What can hang from each mark:
k174: k69 k571 k894 k911
k69: k174 k531 k763 k894
k531: k174 k894 k911
k763: k69
k911: k69 k174 k531 k894
k894: k69 k174 k571
k571: k69 k174 k531 k911

Each row was made from one small tree. Brackets hold a mark, then the marks that hang from it, in the order of their numbers. Every link used is in the known rows. Write each row's tree.
In the rows, zero is written as 128.
Known rows:
[k894 k69 k571]: [132  58 140  51  71 100 103 115 147 148 147 132 176 144 146 115 127 135
 118 116 117 133  85 134 115 107 154  51 148 116  60 173 156 144 143 160
 145  96 135 100 131  64]
[k69 k174 k531]: [126  84 124  96 111 131 119  78 127 119 141 135 180 104 126  98 128 111
 132 122 142  98  80 132 108 125 138  65 158 184 107 172 106 145 150 155
 110 138  90 120 143  60]
[k911 [k69 [k174 k571]]]: [141 111 138 121 141 106  91  88 153 118 129 122 179 123 128  97 121 114
 132 130 161 109  90 137 114 132 154  85 132 128  91 157 136 130 160 153
 120 147 110  90 129  63]
[k763 [k69 k174 k531]]: [123  85 117 104  87 123 121 118 126 145 148 133 162 132 125 129 141 146
 134 113 133  98  78 146  99 120 124  72 162 161 110 178 125 142 148 157
 139 140  82 117 146  87]
[k174 k571 k894]: [141  96 129  60 134 113  91 172 137 154 119 140 149 130 116 121 117 152
 134 137 127  94  79 167 121 130 134 118 121 100 109 139 136 152 135 142
 146 127 120  74 121  51]
[k531 [k911 k894]]: [153  79 123 146 126  99 128 160 144 141 131 106 134 138 145 118 104 152
 137 125 120 103  55 151  84 104 149 111 164  96 103 167 128 117 139 158
 136 131 123  85 133  76]
[k763 [k69 k174]]: [132  95 114 143  96 114 119 134 125 152 138 134 152 137 132 140 136 163
 130 116 124  99  70 155  98 109 141  78 155 137 112 183 133 140 145 156
 152 146  89 119 130  88]
[k763 [k69 k894]]: [130  80 120 125 100 119 120 149 114 151 140 130 147 152 143 144 133 160
 138 132 125  85  63 147 108 110 140  77 158 114 126 177 147 136 138 151
 170 156  96 109 140  96]
[k911 [k174 k571] k531 [k894 k69]]: [159 114 158 108 143  96  89  85 165 161 140 121 195 146 114 124 104 100
 145 120 179 133 101 122 111 140 181  87 132  95  82 160 157 104 169 172
 123  60 118  64 105  74]
[k894 k69]: [142  68 127  78 106 106 112 121 146 149 140 127 179 135 150 110 133 120
 127 113 117 121  78 143 101  99 159  55 154 118  88 179 141 134 132 154
 147  95 117 100 119  92]
[k911 k174]: [142 109 130 141 141 108 115 108 142 140 119 114 168 108 133 115 123 148
 122 123 120 113  77 144  87 109 181  81 160 124 103 187 140 122 148 149
 130 100 107 103  97  85]
[k531 k174]: [134  93 120 103 127 104 118 114 138 141 134 106 148 101 153 122 129 157
 124 140  97 106  61 146  92  97 145  90 144 115 107 183 122 136 147 159
 152 149 112 128  95  65]
[k571 k174 k911]: [126  75 134 119 119  91 138 103 110 148 138 127 197 107 137 118 107 189
  88 154 108 115  48 138  89 105 157  43 128  95 126 145 124 141 141 152
 139 149  79 131  86  98]
[k571 [k911 k69 [k531 k174]]]: [145  81 156  77 137  83 106  72 151 132 154 103 204 109 144  90 101 154
 112 155 130 123  68 131 104 120 188  38 125  87  96 170 161  95 176 170
 146 162 104 121 117  89]
[k894 [k69 [k174 k571] [k531 k911]]]: [116  72 129  92  78 113 115 127 147 143 150 136 178 129 125  85 132  87
 146 133 169 110  83 130 130 128 115  75 158 154  83 135 121 147 138 170
 116 124 106  90 130  59]
[k531 [k894 k69] [k911 k174]]: [124  86 133 164 108  84 133 212 164 158 144  91 151 127 122 110 127 127
 150 137 151 109  55 159 114 108 124 114 180 100  77 160 149 126 141 177
 145 141 134  97 102  83]
[k69 k174 k894]: [122  90 123 172 113 133 121  90 102 119 127 137 176 127 138 113 117 111
 152 145 170  70  68 122 138 120 143  71 150 161 134 170 121 143 148 154
 135 174  96 130 128  49]
[k174 k894 k911]: [154  95 127  68 133 115 102 189 132 137 116 129 164 141 123  91 101 162
 141 138 134  73  91 172 140 132 144  93 118  97 127 191 135 152 138 144
 142 120 122 133 101  75]
[k69 [k174 k571] k531 k894]: [103  92 134 112 100 144 110  82 105 117 139 147 185 119 119  94 123  84
 157 153 191  74  82 112 147 147 114  83 144 180 125 131 112 155 152 155
 114 169  89 102 150  29]
[k531 [k174 [k69 k763] k894 k911]]: [140  99 133  62 124 107 100 195 144 134 133 126 166 142 124 103 110 157
 166 175 167  88 103 180 150 160  99 100 112 116 118 173 112 171 161 167
 139 132 121 157  37  82]
[k894 [k69 k763] [k174 k911] k571]: [122  68 146  68  42 104  89 112 158 134 151 154 193 170 133  69 129 124
 151 144 193 130 119 151 158 139 134  34 122 136  50 176 155 181 164 178
 110 100 125 141 146  97]
[k911 [k69 [k174 k571] k894]]: [132 104 142 145 131 117  95  83 133 109 131 129 187 137 131  95 116  93
 149 148 193  86  90 120 140 140 144  84 133 134 110 151 140 136 161 156
 125 171 106  95 133  55]
[k894 [k571 k174]]: [126  76 143  87  95 103 116 114 131 140 138 134 160 111 138 138 114 173
  98 134 101 122  70 136 101 111 139  60 128 111  88 162 128 168 150 155
 127 136 116 109 121  57]
[k763 k69]: [139  87 118 103 105 108 118 154 133 158 139 124 144 138 140 144 138 182
 123 112  94 107  65 161  83 102 150  79 158 109 106 186 143 130 137 151
 166 129 100 104 138 102]
[k531 [k174 k69] k911]: [129  86 125 128 115  91 122 200 153 149 143 105 129 110 143 127 116 170
 140 163 120 105  63 152 112 122 103 101 146  98  98 155 113 141 150 172
 143 157 126 115  59  68]
[k531 [k911 k69]]: [147  80 132 127 129  93 114 154 165 126 134 102 143 122 146  94 115 139
 129 136 124 110  67 149  98 108 153  84 158  96  89 170 140 115 143 157
 131 156 124  81 139  85]
[k69 [k894 [k571 [k531 k911]]]]: [111  65 146 113  86 105 116 135 117 128 142 131 137 129 140 116 120 141
 124 163 135  90  58 120 132 119 115  53 164 112 102 143 135 153 151 165
 128 158 119 105 157  49]
[k571 k531 [k911 [k174 k894]]]: [120  90 148 113 129  79 117 114 115 155 133 121 177 117 118 104 123 175
  92 160 129 102  65 142 105 123 137  48 160  90 119 142 141 129 155 162
 123 101  84 128  93 102]
[k174 [k911 k531]]: [158 106 142  66 138 111  98 146 146 131 137 125 175 106 128  84  97 152
 129 137 117 103  82 147 122 125 180  43 124 106 103 193 137 128 156 159
 130 127 120 123 134  73]
[k763 [k69 k174 k531 k894]]: [112  79 117 124  80 133 127 112 104 138 148 141 167 149 130 130 136 123
 150 132 168  76  74 131 126 130 117  73 163 163 129 171 130 147 148 161
 146 165  79 122 148  79]
[k531 k174 k911]: [128  82 120 140 111  95 132 164 150 146 139 100 124 100 155 114 119 161
 132 156 106 100  45 151 100  99 125 102 159 105 101 169 122 132 144 172
 144 174 122 115 100  62]
[k571 k69 k174]: [117  97 137 118 135 129 117 104 124 162 143 131 192 111 134 156 125 209
  92 145 109 105  54 133  96 113 129  47 134 105 132 142  89 174 143 156
 140 119  85 116  93 105]
[k174 [k69 k531 k763] [k911 k894]]: [151  97 144  42 128 122 102 160 143 111 144 130 195 162 116  83 100 132
 167 147 186 106 125 168 122 178 120  84 132 142 107 165 100 154 162 156
 109  80 117 127  87 102]
[k69 [k531 k911] k763]: [127  59 130  57  96 125 128 133 155 116 151 131 152 117 131  78 126 111
 153 149 146 116  76 173  91 131 130  74 179 178  92 152 105 145 144 164
 108 152 110  94 164  91]
[k571 k531]: [127  88 134  88 130  97 107 124 130 142 138 126 139 100 136 116 140 153
  95 133  88 113  58 141  89 103 125  42 165 111 104 157 117 145 145 158
 120 111  95 107 142  86]
[k174 [k571 [k69 k894] k531]]: [102 107 150  92 128 124  90 124 116 158 144 139 165 115 122 128 136 177
 105 165 131  95  58 123 121 135 102  58 152 102 119 100 103 163 146 159
 133 120  96  87 139  67]
[k894 k69 [k571 k174 [k531 k911]]]: [107  55 153  81  58  77 116 143 139 162 158 138 151 132 130 126 132 139
  94 150 129 129  65 120 123 114  83  29 152  93  70 130 124 177 147 184
 108 109 114 103 115  75]
[k69 k763]: [142  78 129  80 120 122 116 111 146 121 133 132 164 122 140 100 125 137
 140 141 126 121  77 181  84 117 164  69 158 159  95 172 116 144 144 153
 127 138 112 106 142  98]

Write each row's tree:
[119  74 137 103  83  99 114 153 141 145 152 118 173 134 127 124 131 125
 138 120 145 114  69 150 128 115 121  87 153 127  66 165 148 155 152 174
 145 148 134 121 130  50]
[k531 [k894 [k69 k174] k571]]
[141  80 162  91 137  79 115  73 142 136 155 120 216 108 128 108  97 158
  94 157 137 128  67 122 105 125 175  19 111  79 112 150 147 122 169 167
 127 160  86 113 108 106]
[k571 k174 [k911 k69 k531]]
[157 110 149  53 144 105  85 191 154 133 141 134 186 117 118 101  97 165
 139 148 134 110 103 150 139 156 152  41 110  95 100 175 126 137 163 157
 130 105 122 120  87  83]
[k174 k69 [k911 k531]]
[129  92 149  92 115  89 110 173 145 132 147 107 167 123 119 118 115 161
 121 138 133 109  68 151 124 126 119  91 126  89  82 165 141 163 163 166
 134 165 135 125 122  61]
[k531 [k894 [k571 [k174 [k911 k69]]]]]
[143  70 140  40 111 103  87 197 141 143 130 146 158 151 116 146 111 176
 136 132 131 105 103 161 141 153 114  86 117  95  92 157 137 166 152 148
 145 104 136  99  87  60]
[k174 k69 [k894 k571]]
[116 103 121 154  90 125 114 140 110 151 136 142 158 149 126 138 132 142
 149 142 163  78  71 142 129 127 122  92 144 137 124 151 137 147 145 159
 153 169  89 109 132  65]
[k763 [k69 [k174 k571] k894]]
[129  71 131  84 111 102 121 170 151 141 151 113 168 139 131 112 137 113
 152 131 141 118  66 179 107 113 130  93 163 133  78 166 136 146 143 168
 149 144 128 109 135  91]
[k531 [k894 [k69 k763]]]
[140  95 139  82 142  96 109 147 158 148 158 102 154  87 130 134 120 143
 135 142 108 114  49 149 112 115 144  77 133 104  91 179 138 126 167 181
 154 179 124 116 131  55]
[k911 [k531 k174 k894]]
[111  85 134 104  90 154 123  84 106  88 142 151 201 142 120  54 112  70
 185 177 233  66 102 147 161 165 118  61 152 219 133 161  97 169 165 168
  94 175  89 157 142  69]
[k69 [k174 k911] k531 k763 k894]
[163  91 141 115 135 104  87  75 155 146 143 129 171 138 133 132 110 136
 141 112 146 121  84 125 107 122 178  60 119 102  94 187 147 120 170 171
 126 106 101  91 174  84]
[k911 k531 [k894 k174]]
[118  68 135  23  84 116 111  96 153 138 157 133 185 135 137  87 141  84
 152 149 163 127  94 153 113 133 118  73 154 165  80 148 117 157 147 173
 124 114 111 103 118  84]
[k894 [k69 [k531 [k174 k571]] k763]]
[163  84 145  74 148 108  97  60 156 110 143 100 185 156 141 102 113 101
 139 103 159 114  97 125  84 131 160  99 147 111 100 183 139 111 161 150
 120  95 112  84 150  89]
[k911 [k69 k531] k894]
[109  79 140  82 120 156 112  84 112 139 153 130 198 127 139 125 131 165
 125 144 140  80  66 118 120 129 132  51 161 138 132 148 103 152 145 150
 147 125  93 109 145  84]
[k571 [k69 k531 k894]]
[120  73 123  80 105 110 131 135 148 133 148 106 140  98 144  99 127 135
 134 147 114 102  61 139 100 113 115  93 165 135 101 163 113 134 147 167
 127 157 111 111 124  62]
[k69 [k531 k174 k911]]
[108  82 123  82  86 121 117 133 118 150 154 125 152 140 132 134 139 140
 147 150 146  82  69 135 118 126 102  96 150 128 122 154 131 147 148 162
 159 163  94 109 135  70]
[k763 [k69 [k531 [k174 k571]] k894]]
[123  89 146 149 123 131 123  49 110 142 148 129 233 157 133 111 103 193
 127 159 179 104  69 158  97 140 158  61 156 146 123 140 102 135 162 164
 141 119  83 143 108 114]
[k571 [k69 k174 k763] [k911 k894]]
[135  75 148  95 127  88 127  96 124 151 150 130 202  97 128 119  96 180
  91 157 112 121  51 131 100 113 170  17 117  92 116 147 132 130 157 165
 133 155  82 120 106  96]
[k571 k174 [k911 k531]]
[116  94 141  58 121 101  99 236 159 144 152 123 149 112 101 118 125 149
 146 151 142 114  82 156 122 157  84 117 139 109  82 102 112 154 146 155
 130 137 126  65 111  52]
[k174 [k69 [k531 k894 k911]] k571]
[135  48 141  40  79  95 108 140 130 154 140 138 189 163 134 111 112 154
 123 134 138 107  84 151 135 121 144  65 131  93  88 161 165 144 143 156
 155 108 127 114 111  72]
[k174 [k894 k69 [k571 k911]]]
[111 104 142 101 123  85 104 204 147 156 146 115 119  98 113 113 135 156
 115 154 111 109  43 157 105 118  90 100 159  90  86 105 120 151 143 166
 122 152 121  78 148  54]
[k174 [k571 [k531 k894 k911]]]
[120  59 124  73  76 110 100  82 152 146 154 140 190 144 137  93 151 103
 136 112 161 122  96 119 130 116 131  39 141 141  79 175 144 155 143 168
 122  92  93 105 160 103]
[k894 [k69 k531] k174]
[129  57 144  33  84  93  91 149 135 156 140 144 157 157 124 125 131 135
 118 129 130 106  87 143 138 126 104  59 142  98  84 158 148 166 144 165
 135  92 124 104 127  69]
[k174 [k894 k69 [k571 k531]]]
[181  92 158  84 166  97  82  65 171 122 144 105 185 144 135 119  98 108
 136 110 153 123  93 125  98 133 192  70 126  89  91 191 157  91 176 165
 127 112 119  72 156  85]
[k911 k69 k531 k894]
[121  85 145 120 131  73 111 190 155 140 154  97 123 109 124 107 139 139
 115 146 122 105  47 151 103 113  92  79 176  85  86 140 128 139 153 180
 121 161 117  97 153  86]
[k571 [k531 k894 [k911 k69]]]
[123  99 128 106 137  89 115 203 147 147 150  94 150 109 129 147 132 168
 146 148 119 106  60 164 114 125  98 119 137  97 100 163 121 152 156 169
 161 162 127 132  66  62]
[k531 [k174 k69] k894]
[147 107 137  93 131 106 107 155 143 127 138 111 170 144 135 104 104 153
 162 162 166 103  99 168 122 152 117 105 122 116 112 177 105 152 167 168
 132 115 122 153  44  84]
[k531 [k174 [k69 k763] [k911 k894]]]
[134 111 147 120 137  98  86  90 149 121 136 124 171 118 124  94 129 112
 119 138 159 111  88 127 116 135 132  70 140 123  90 146 130 138 164 162
 108 141 100  93 133  67]
[k911 [k69 [k174 [k571 k531]]]]
[152  88 136  61 113 117 112 121 139 125 140 119 194 166 134  71 107 112
 157 129 172 103 103 158 115 136 147  81 143 131 103 186 124 139 151 157
 120  81 118 130 116  96]
[k174 [k911 [k894 [k69 k531 k763]]]]
[154 106 144 107 141 103 112 122 133 141 136 124 183 123 123 117  91 154
 123 140 140 104  77 135 112 131 149  60 104  92 127 176 116 149 157 165
 118 119 103 126  98  82]
[k571 [k174 [k911 k531 k894]]]
[111  81 137  90 121 132 120 158 141 154 161 107 172 111 126 127 132 187
 121 139 118  95  48 149 101 121 113  80 172 123 105 139 101 148 140 163
 148 139 113 101 148  86]
[k571 [k69 [k531 k894 k911]]]
[159 117 139 155 158 101 105 123 145 140 120 112 178 149 126 142 108 150
 141 117 159 116 101 141  92 140 161 112 145  99 107 178 132 119 159 149
 129  56 112  94  56  92]
[k911 [k174 k69] k894]
[132 108 139 102 132  92 107 125 128 142 140 106 141 115 139 104 125 157
 114 152 120  98  66 136 105 118 104  73 148  95 118 166 108 150 162 174
 119 109 102 148  97  78]
[k571 [k531 [k174 [k911 k894]]]]
[123  88 135 103 135 130 112 130 120 170 137 139 188 129 123 164 121 209
 102 146 126  89  63 145 118 125 111  64 120  97 146 142  91 184 139 158
 145 119  87 116  84 102]
[k571 k69 [k174 k894]]
[115  93 134 104 117 104 125 182 156 143 147 103 146 100 109 101 128 130
 142 141 138 106  61 152 103 129 114 122 170 129  87 136 124 133 146 164
 121 151 121  82 139  57]
[k69 [k531 k894 [k911 [k174 k571]]]]
[116 101 139  95 120  91  99 171 144 153 136 127 122  99 125 106 130 156
 108 154 107 113  56 145 100 118 108  80 156  95  92 111 116 148 139 159
 117 131 111  71 143  58]
[k174 [k571 [k531 k911]]]
[116  82 141 107 122 154 113  93 120 132 145 138 195 142 141 123 125 168
 140 165 157  91  67 154 116 131 143  54 164 150 127 146 102 157 149 157
 150 142 103 114 138 101]
[k571 [k69 k763 k894]]
[154  92 132  68 118 113 110 126 136 134 136 114 192 158 137  78 104 121
 144 120 154  99  98 143 114 128 149  83 139 111 108 191 131 132 144 153
 129  76 118 129 111  86]
[k174 [k911 [k894 [k69 k531]]]]
[102  87 154  93 124 103 112  93 107 164 158 122 199 110 135 116 131 231
  66 166  99 108  42 131  93 115 130   9 170  89 121 119 108 141 152 162
 143 103  76 133 123 118]
[k571 k69 k531 k911]
[117  60 147  73  80  94 122 159 147 144 161 124 174 140 122 128 131 127
 136 141 150 127  71 167 119 121 108  80 144 126  69 149 135 177 152 179
 136 151 133 116 125  78]
[k531 [k894 [k69 k763] [k571 k174]]]
[145  71 126 156  97 106 129 138 149 136 139 120 158 159 141 103 110 108
 161 134 172 109  74 159 104 118 136  97 167 134  92 159 124 130 143 174
 124 128 120  99 121  88]
[k531 [k911 [k894 [k69 k174 k763]]]]
[116 108 148  69 138  85  83 217 146 151 146 130 144 108 101 135 138 167
 120 153 125 121  75 151 119 149  76  89 137  86  87 102 111 164 151 159
 126 112 117  80  99  63]
[k174 k69 [k571 [k531 k894]]]
